What can hang from each mark
j_68: j_294 j_939
j_331: j_440 j_939
j_220: j_542
j_542: j_754
j_939: j_68 j_331 j_754
j_754: j_939
j_294: j_68
j_814: j_542

Every row comes from one small tree of marks. The marks that hang from a mark follow it in brackets, in the order of their numbers. Every link used is in the known rows. Which tree was each row made from?
Known rows
j_542{j_754{j_939{j_68 j_331{j_440}}}}: [ 0.65 -1.28  3.09  4.30 -0.81 -0.23 -2.11 -1.61  1.73  0.93  2.80 -0.67
  0.55 -1.24  0.74]
j_542{j_754}: [ 1.49 -1.55 -0.12 -2.28  1.70 -1.23 -1.73 -0.83  0.92 -0.05  1.07 -0.76
  0.65  2.11 -0.96]
j_68{j_939}: [ 0.02  0.44 -3.07 -3.49  2.31 -1.55  0.11 -1.00 -0.52 -0.11 -4.07  0.34
  0.72  2.03  0.38]
j_814{j_542{j_754{j_939{j_331}}}}: [ 1.03  1.00  2.52 -0.01 -0.76 -0.77 -1.04 -1.24  3.17  0.85  2.35  0.82
 -1.66  0.35  3.24]
j_220{j_542}: [ 2.05 -1.41 -1.90  0.21  2.48  0.29  1.64 -0.50  0.69 -0.35 -0.39 -0.38
 -0.13  3.68  1.33]
j_814{j_542{j_754{j_939{j_68{j_294}}}}}: [ 1.46  1.18  2.42 -1.62 -3.14 -0.65  2.36  1.25 -0.42  2.46  1.59  3.72
 -2.51  0.24 -1.41]
j_294{j_68{j_939{j_331 j_754}}}: [-1.54  3.06  0.42 -4.83  0.45  1.07 -2.51 -2.04  0.50 -1.68 -3.51 -0.83
  1.52 -2.45 -0.26]
j_294{j_68{j_939{j_331{j_440} j_754}}}: [-0.75  2.67 -0.62 -2.61  0.98  2.07 -2.39 -3.02  1.88 -1.73 -3.57 -1.87
  2.34 -3.48  1.17]
j_331{j_440 j_939{j_68}}: [-0.04 -2.72 -1.53  3.96 -1.67  0.02  1.41  1.36 -2.95  0.27 -2.61 -1.81
 -0.38  1.51 -0.54]
j_220{j_542{j_754{j_939{j_331}}}}: [ 2.88  0.54  1.21  2.42  2.05  0.62 -0.99 -2.55  3.17  0.87  3.44  0.13
 -0.25  0.92  3.12]
j_542{j_754{j_939{j_68{j_294} j_331{j_440}}}}: [ 0.26 -0.24  2.35  2.80 -0.88  0.07 -0.33 -0.19  0.92  0.92  3.98  0.93
  0.71 -2.96 -0.52]
j_294{j_68}: [-0.28 -0.72  0.89 -0.83 -0.69  0.15 -0.18 -0.49 -0.47 -1.28 -3.15 -0.61
  1.72  0.71 -3.15]
j_331{j_440}: [ 0.80 -2.28 -1.91  1.56  2.25 -0.07  0.14 -0.62  1.35 -0.88 -0.82 -1.85
  1.12  2.02  0.91]
j_68{j_294 j_939{j_754}}: [ 0.02  3.08 -3.50 -7.21  2.54  0.27  0.26  0.12 -0.58 -0.19 -1.99  1.15
  0.01  0.23 -0.57]
j_754{j_939{j_68{j_294}}}: [-0.52  0.13  0.85  1.35 -1.61 -0.60  2.03  1.87 -2.17  1.19  0.16  2.78
 -0.75  0.80 -3.12]
j_542{j_754{j_939{j_68 j_331}}}: [-0.07 -0.78  3.84  2.14 -1.55 -1.34 -2.39 -0.72  0.25  0.96  2.79  0.43
 -0.19 -0.35 -0.67]

Write each row's tree
[ 1.06 -0.10 -3.52  1.02  0.99  2.02 -0.66 -0.05 -0.19 -0.57 -1.53 -3.29
 -0.55  1.74  1.76]	j_331{j_440 j_939{j_754}}
[-0.02 -0.24 -2.23  0.20 -1.43  1.88  1.49  2.39 -2.90  0.08 -0.65 -1.09
 -1.08 -0.29 -1.57]	j_331{j_440 j_939{j_68{j_294} j_754}}
[-2.60 -2.02  1.50 -0.49 -0.89 -1.47  1.03  2.72 -1.77 -1.10  1.69  0.84
  0.24 -0.92 -2.40]	j_939{j_68{j_294} j_331}
[-0.98 -1.38 -1.58  0.34 -2.38 -0.74  3.00  3.79 -4.77  0.29 -1.65  0.81
 -0.97  0.75 -3.58]	j_331{j_939{j_68{j_294}}}
[-1.80 -2.38  0.58  1.67 -0.16 -0.37  1.40  1.98 -0.39 -1.22  1.60 -0.18
  0.93 -1.96 -0.80]	j_939{j_68{j_294} j_331{j_440}}
[-0.75  2.44 -3.29 -3.92  3.22  1.04 -0.43 -0.92  1.65 -1.27 -0.26 -0.56
  1.11 -2.76  2.24]	j_68{j_294 j_939{j_331{j_440} j_754}}
[ 2.55  1.15  1.23 -0.96 -0.74 -0.59  0.08 -1.27  2.25  1.80  0.73  1.49
 -2.05  2.34  1.88]	j_814{j_542{j_754{j_939}}}
[-1.90 -0.08  2.24  2.20 -1.69 -0.99  0.99  1.91 -1.28  0.25  1.88  2.11
 -0.31 -1.10 -1.71]	j_754{j_939{j_68{j_294} j_331}}
[-0.65 -0.77 -0.67 -0.53 -1.96  0.51 -0.61  1.91 -3.59  0.12 -1.75 -1.48
 -1.96  2.26 -1.57]	j_331{j_939{j_68 j_754}}
[-0.73 -0.18 -2.66 -0.23  2.91 -0.67 -0.56 -1.86  1.65 -1.06 -2.15 -1.42
  1.90 -0.86  3.25]	j_68{j_939{j_331{j_440}}}
[-1.53  2.84 -2.38 -6.23  2.57  0.05 -0.76  0.07  0.22 -1.27 -0.25  0.48
  0.43 -1.91  0.80]	j_68{j_294 j_939{j_331 j_754}}
[ 0.25 -1.14 -1.53  1.63 -1.37  1.45 -0.20  0.81 -2.17  0.05 -1.62 -2.51
 -1.29  1.19 -0.07]	j_331{j_440 j_939{j_68 j_754}}
[ 1.70  0.55  1.58  2.16 -0.09  0.33 -0.60 -2.17  4.42  0.77  2.43 -0.27
 -0.98 -0.55  4.78]	j_814{j_542{j_754{j_939{j_331{j_440}}}}}
[-1.19 -0.47  1.38  4.56 -0.98  0.09  1.39  1.08  0.00  0.26  1.97  0.97
  0.34 -2.03 -0.20]	j_754{j_939{j_68{j_294} j_331{j_440}}}
[-1.65 -0.99  2.88  3.63 -1.65 -1.27 -0.88  0.44 -0.69  0.23  0.93  0.50
 -0.53  0.57 -0.30]	j_754{j_939{j_68 j_331}}
[-1.64  1.51  0.20 -2.54  0.06 -0.37 -0.85 -1.79 -0.22 -1.54 -4.54 -0.08
  2.34 -2.17 -0.85]	j_294{j_68{j_939{j_331}}}
[-0.98 -0.27  0.24 -3.80 -0.46  0.28  0.43  2.41 -2.11 -0.28  0.97  0.73
 -1.08  0.77 -3.30]	j_939{j_68{j_294} j_754}
[ 3.19  0.68  1.29  0.67 -0.58  0.71  2.35  0.00 -0.53  2.53  2.68  3.01
 -1.07  0.63 -1.60]	j_220{j_542{j_754{j_939{j_68{j_294}}}}}
[-0.16 -0.33  0.06  5.23  1.36  0.34 -1.02 -1.39  2.70 -0.38  1.02 -1.21
  0.91  0.00  3.00]	j_754{j_939{j_331{j_440}}}
